What can hang from each mark:
Z_99: Z_455 Z_569
Z_447: Z_569 Z_634
Z_569: Z_31 Z_34 Z_447 Z_828
Z_223: Z_246 Z_569
Z_828: Z_820
Z_634: Z_257
Z_820: Z_257 Z_828
Z_257: Z_280 Z_820
Z_455: Z_447

Known rows, with every way that one mark hangs from another:
Z_447[Z_569[Z_31 Z_34 Z_828]]: -0.15, 0.66, 0.63, 1.48, -0.53, 1.49, -0.85, 0.64, -1.22, -1.54, 0.16, 0.38, 0.60, 1.52, -0.56, 1.26, 0.81, 0.70, 2.63, 0.43, -0.58, 1.76, -0.15
Z_569[Z_31 Z_447 Z_828[Z_820[Z_257]]]: -1.58, 1.58, 0.98, -1.67, 0.90, 2.39, -0.75, 1.27, -2.35, -1.60, -0.29, -0.20, 1.01, 1.30, -1.30, 2.23, 1.42, 2.51, 1.72, 0.87, -0.52, 2.74, 1.25
Z_569[Z_447]: -0.83, -0.67, 0.28, -2.03, 0.74, -2.03, -1.63, 1.38, -0.75, -0.70, 0.69, -0.44, -0.01, 1.24, -0.90, 0.62, 2.00, 0.32, -0.47, -2.01, -0.87, 1.41, 1.62
Z_99[Z_455[Z_447[Z_569[Z_34] Z_634[Z_257[Z_820]]]]]: 0.93, -0.47, -0.27, -0.13, -0.01, -2.44, -0.80, -0.36, 0.65, -0.64, 0.68, -0.27, -0.18, -0.85, 0.90, 0.21, 1.77, -1.89, -1.30, -1.86, -1.47, 1.03, 1.82
Z_447[Z_569[Z_31 Z_34 Z_828[Z_820[Z_257[Z_280]]]] Z_634]: -0.03, 1.97, 0.02, 1.14, -0.64, 2.47, -0.34, -0.27, -0.26, -2.00, -1.17, 0.08, 0.62, 4.16, 0.61, 1.43, 0.69, -0.96, 1.61, 2.31, 0.45, 1.71, 0.42
Z_223[Z_246 Z_569[Z_34]]: -1.23, 0.19, 0.50, 0.06, 0.44, -3.84, -2.04, 1.50, 1.02, -0.25, 1.29, -1.54, 1.06, 0.77, -1.79, -0.69, -0.78, -0.12, -0.30, -1.41, -1.19, 1.49, -1.73
Z_828[Z_820[Z_257[Z_280]]]: -0.60, -0.12, 0.47, -2.59, 0.57, -2.73, -1.46, 1.53, 1.21, -1.62, 0.95, -1.91, 0.51, 3.91, -1.15, 0.47, 0.70, -2.61, -0.44, -2.07, 0.19, 1.88, 2.74
Z_634[Z_257[Z_280 Z_820[Z_828]]]: -0.21, -1.01, 1.62, -1.89, 0.74, 1.56, -0.25, -0.16, 1.01, -0.62, 1.71, -2.12, 2.20, 3.42, 0.68, 0.38, 0.35, -0.98, -0.42, -3.01, -0.05, 2.46, 1.87
Z_99[Z_455[Z_447] Z_569[Z_828[Z_820[Z_257]]]]: 1.21, -0.69, -1.20, -1.12, 0.23, -3.42, -0.62, -0.53, 0.19, -1.26, 1.24, -0.19, -0.19, -4.04, 0.26, 1.33, 1.40, -0.45, -1.51, -0.56, -1.95, 1.23, 2.62
Z_257[Z_820]: -0.59, -1.23, 0.16, -0.47, -0.26, -4.43, -1.95, 1.54, 0.47, -0.77, 1.21, -1.97, 0.43, 2.95, -0.54, 0.21, 1.46, -1.34, -1.29, -3.52, -0.58, 2.17, 2.39
Z_99[Z_455 Z_569[Z_34 Z_447[Z_634[Z_257]] Z_828[Z_820]]]: 0.79, -0.19, -1.08, 0.18, 1.04, 0.40, -1.46, -1.67, -0.65, -1.45, 0.83, 0.57, 0.02, -4.08, 1.58, 2.15, 1.84, 1.14, -0.38, 1.68, -1.66, 1.99, 1.94
Z_223[Z_246 Z_569[Z_31 Z_447 Z_828]]: -1.54, 1.21, 0.58, -0.25, 0.77, -1.70, -1.03, 1.39, -1.05, -0.45, 0.68, -1.03, 1.56, 0.81, -1.99, 0.44, -0.80, 2.44, 0.32, -0.34, -1.62, 2.35, -2.38
Z_455[Z_447[Z_634]]: -0.24, 0.18, -0.10, -2.08, -0.21, -2.43, -0.61, 1.07, 1.22, 0.08, -0.73, -0.56, -0.18, 2.24, -0.66, -0.67, 2.09, -1.11, -2.01, -2.17, -0.90, 0.39, 1.63
Z_569[Z_31]: -0.25, -0.68, 1.07, 0.43, -0.19, -0.80, -1.69, 1.86, -1.10, -1.11, 0.80, -0.62, 0.19, 1.42, -1.75, -0.07, 0.64, -0.15, 1.48, -2.69, -1.04, 1.93, 0.86
Z_569[Z_34 Z_447 Z_828[Z_820[Z_257]]]: -2.24, 1.48, 0.78, -2.39, 1.24, 3.19, -1.37, 0.77, -0.98, -0.99, -0.09, 0.02, 0.85, 0.52, -0.47, 2.35, 2.34, 2.55, 1.01, 1.80, -0.06, 2.20, 1.65
Z_223[Z_569]: 0.03, -0.43, 0.10, -1.31, 0.25, -4.58, -2.04, 1.66, 0.97, -1.02, 0.61, -1.49, 0.40, 1.26, -1.79, -0.04, -0.40, -1.19, -0.53, -2.68, -0.66, 0.86, -0.36
Z_455[Z_447[Z_569[Z_31 Z_34] Z_634[Z_257[Z_280 Z_820]]]]: -0.50, 1.18, 0.65, -0.28, -0.42, 0.85, 0.48, -0.01, 0.19, -0.10, -0.87, -0.04, 1.15, 3.18, 0.35, 0.14, 1.19, -0.51, -0.39, -0.10, -0.50, 1.34, 0.75
Z_634[Z_257]: 0.31, -1.37, 1.20, -1.36, 1.63, 0.12, -1.32, -0.07, 1.26, -0.91, 1.28, -1.02, 0.65, 1.50, -0.39, -0.28, 0.45, -0.66, 0.53, -3.19, -0.70, 1.35, 1.24
Z_828[Z_820]: -0.27, -0.08, -0.01, -1.65, 0.65, -4.37, -2.45, 1.82, 1.13, -1.42, 0.77, -1.60, 0.01, 3.14, -1.34, 0.29, 1.34, -1.67, -0.18, -2.61, -0.80, 1.93, 2.05
Z_634[Z_257[Z_280 Z_820]]: -0.58, -1.48, 1.34, -1.34, 1.14, 0.61, -0.77, 0.12, 1.15, -0.34, 1.69, -1.89, 1.80, 3.81, 0.31, 0.03, 0.24, -0.51, -0.65, -3.43, -0.53, 2.79, 1.74
Z_455[Z_447[Z_569[Z_31 Z_34 Z_828] Z_634]]: -0.38, 1.58, 0.14, -0.29, -0.72, 0.57, 0.17, 0.51, -0.12, -0.39, -1.33, 0.45, 0.35, 2.05, -0.23, 0.45, 1.71, 0.18, 0.03, 0.53, -0.72, 0.77, 0.43

Rows:
0.18, -0.40, 1.64, -3.55, -0.72, 1.43, 0.53, 0.61, 0.50, -1.86, 1.43, -2.01, 1.26, 2.09, -0.06, 0.80, 0.47, -3.45, -0.14, -1.69, 1.50, 0.55, 2.82 | Z_820[Z_257[Z_280] Z_828]
0.40, 1.15, 0.90, 1.62, -0.61, 3.22, 0.20, -1.21, -0.24, -1.56, -0.47, -0.37, 1.55, 4.24, 1.65, 0.97, 0.30, -1.64, 1.36, 1.03, 0.61, 1.90, 0.48 | Z_447[Z_569[Z_31 Z_34] Z_634[Z_257[Z_280 Z_820[Z_828]]]]
1.80, -1.45, -1.51, -0.01, -0.31, -4.68, -0.95, -0.68, 0.39, -0.87, 1.03, 0.01, -0.82, -3.63, 0.67, 0.26, 1.57, -1.70, -2.24, -1.41, -2.05, 0.61, 2.42 | Z_99[Z_455[Z_447[Z_634]] Z_569]
-2.19, 2.69, 1.03, -0.58, 0.65, 5.68, -0.95, 0.42, -2.31, -1.30, -1.38, 0.57, 0.95, 1.04, -0.26, 2.44, 1.97, 2.91, 2.13, 3.36, 0.14, 2.58, 0.97 | Z_569[Z_31 Z_34 Z_447[Z_634] Z_828[Z_820[Z_257]]]
0.41, 0.84, 0.21, 0.36, 0.39, 3.90, -0.03, -1.54, 1.15, -1.32, -0.64, 0.07, 0.96, 4.11, 1.65, 0.92, 0.63, -0.46, 0.81, 1.32, 0.21, 1.35, 0.12 | Z_447[Z_569[Z_34 Z_828] Z_634[Z_257[Z_280]]]
-2.19, 2.48, 1.38, -0.35, 1.23, 7.70, -0.79, -0.01, -2.03, -0.69, -1.10, 0.57, 1.74, 1.98, 0.18, 2.26, 1.72, 4.05, 2.24, 2.86, -0.46, 3.40, 0.28 | Z_569[Z_31 Z_34 Z_447[Z_634[Z_257[Z_280]]] Z_828[Z_820]]
-1.54, 1.11, 0.76, -1.35, 1.43, 5.84, -1.01, -0.60, -0.59, -0.36, -0.72, 0.60, 0.77, 0.53, 0.75, 1.72, 2.40, 3.23, 0.71, 1.80, -0.31, 1.79, 0.65 | Z_569[Z_34 Z_447[Z_634[Z_257]] Z_828]
0.87, -0.17, -0.31, 1.24, 0.01, 1.85, -0.45, -1.41, -1.08, -0.68, 0.60, 0.98, 0.25, -5.12, 0.91, 1.19, 1.32, 1.50, 0.18, 1.08, -2.11, 1.65, 1.24 | Z_99[Z_455[Z_447[Z_634[Z_257]]] Z_569[Z_31 Z_34 Z_828]]
0.49, 0.08, -0.03, -0.26, -0.11, -2.10, -0.98, 0.69, -0.38, -0.84, 0.88, 0.02, -0.09, -1.51, -0.30, 0.70, 1.74, -0.60, -0.04, -1.56, -1.96, 1.53, 1.37 | Z_99[Z_455[Z_447[Z_569[Z_31 Z_34 Z_828[Z_820]]]]]
-0.82, 0.47, 0.29, -2.34, 1.44, 3.66, -0.38, -0.38, -0.10, -0.62, -0.45, -0.18, 0.86, 2.63, 0.63, 1.30, 1.86, 2.25, -0.48, 0.17, -0.53, 1.91, 0.89 | Z_569[Z_447[Z_634[Z_257[Z_280]]] Z_828]
0.41, 1.31, 0.45, -0.85, -0.58, -0.67, 0.79, -0.25, 0.21, -0.76, -1.00, -0.39, 0.96, 2.70, 0.39, 0.22, 1.23, -1.51, -0.51, -0.63, -0.35, 0.70, 1.04 | Z_455[Z_447[Z_569[Z_31] Z_634[Z_257[Z_820[Z_828]]]]]
0.59, -1.21, -0.92, 0.33, 0.46, -0.25, -1.56, -0.86, -1.39, -1.10, 1.65, 0.72, -0.21, -5.35, 0.86, 2.00, 1.94, 1.69, -0.21, 0.64, -1.97, 1.76, 1.82 | Z_99[Z_455 Z_569[Z_34 Z_447 Z_828]]
0.54, 0.93, -0.04, 2.16, -0.96, 0.10, -0.97, -0.04, -0.38, -1.78, -0.89, 0.35, -0.17, 3.07, 0.35, 0.46, 0.88, -1.83, 1.46, 0.84, 0.04, 1.00, 0.19 | Z_447[Z_569[Z_31 Z_34] Z_634]
0.82, 1.71, -0.46, 0.74, -0.47, -0.28, -0.33, -0.26, 0.03, -2.49, -1.28, -0.25, 0.08, 4.27, 0.34, 1.18, 0.61, -1.82, 1.07, 1.30, 0.26, 1.26, 0.63 | Z_447[Z_569[Z_31 Z_828[Z_820[Z_257]]] Z_634]
0.77, 0.48, -0.27, 0.10, 0.23, 1.17, 0.28, -1.41, 1.46, -1.49, -0.51, -0.79, 1.09, 5.47, 1.82, 0.89, 0.48, -1.25, -0.44, 0.13, 0.16, 1.73, 0.69 | Z_447[Z_569[Z_828] Z_634[Z_257[Z_280 Z_820]]]
1.24, -0.40, -0.42, 0.02, -0.46, -3.31, -0.79, 0.35, 0.06, -0.91, 0.44, -0.05, -0.64, -0.83, 0.10, -0.01, 1.64, -2.05, -0.96, -2.07, -1.75, 0.85, 1.39 | Z_99[Z_455[Z_447[Z_569[Z_31] Z_634]]]
-1.93, 2.13, 0.11, -1.18, 1.12, -1.28, -1.29, 0.58, 0.54, -0.66, -0.06, -1.17, 1.39, 1.38, -0.94, 0.81, -0.15, 1.28, -0.55, 1.67, -0.57, 1.86, -1.44 | Z_223[Z_246 Z_569[Z_34 Z_447[Z_634] Z_828[Z_820[Z_257]]]]
0.10, 1.44, -0.47, -1.97, -0.34, -2.10, 0.34, 0.27, 1.19, -0.91, -1.32, -0.32, 0.13, 3.14, -0.11, 0.47, 1.62, -1.53, -1.29, 0.00, -0.27, 0.30, 1.46 | Z_455[Z_447[Z_569[Z_828[Z_820[Z_257]]] Z_634]]
-0.73, -0.23, 0.29, -1.82, 1.00, 0.12, -0.87, 0.05, -0.02, -0.59, 0.00, -0.73, 0.69, 3.14, 0.60, 0.63, 1.69, 0.00, -1.32, -1.16, -0.32, 1.86, 1.69 | Z_569[Z_447[Z_634[Z_257[Z_280 Z_820]]]]
-1.64, 1.31, 1.81, 0.10, 0.21, 5.78, -0.58, 0.01, -2.38, -0.55, -0.42, 0.24, 1.63, 1.33, 0.51, 1.46, 1.62, 1.82, 1.62, 1.36, 0.03, 2.62, 0.85 | Z_569[Z_31 Z_34 Z_447[Z_634[Z_257[Z_280 Z_820[Z_828]]]]]
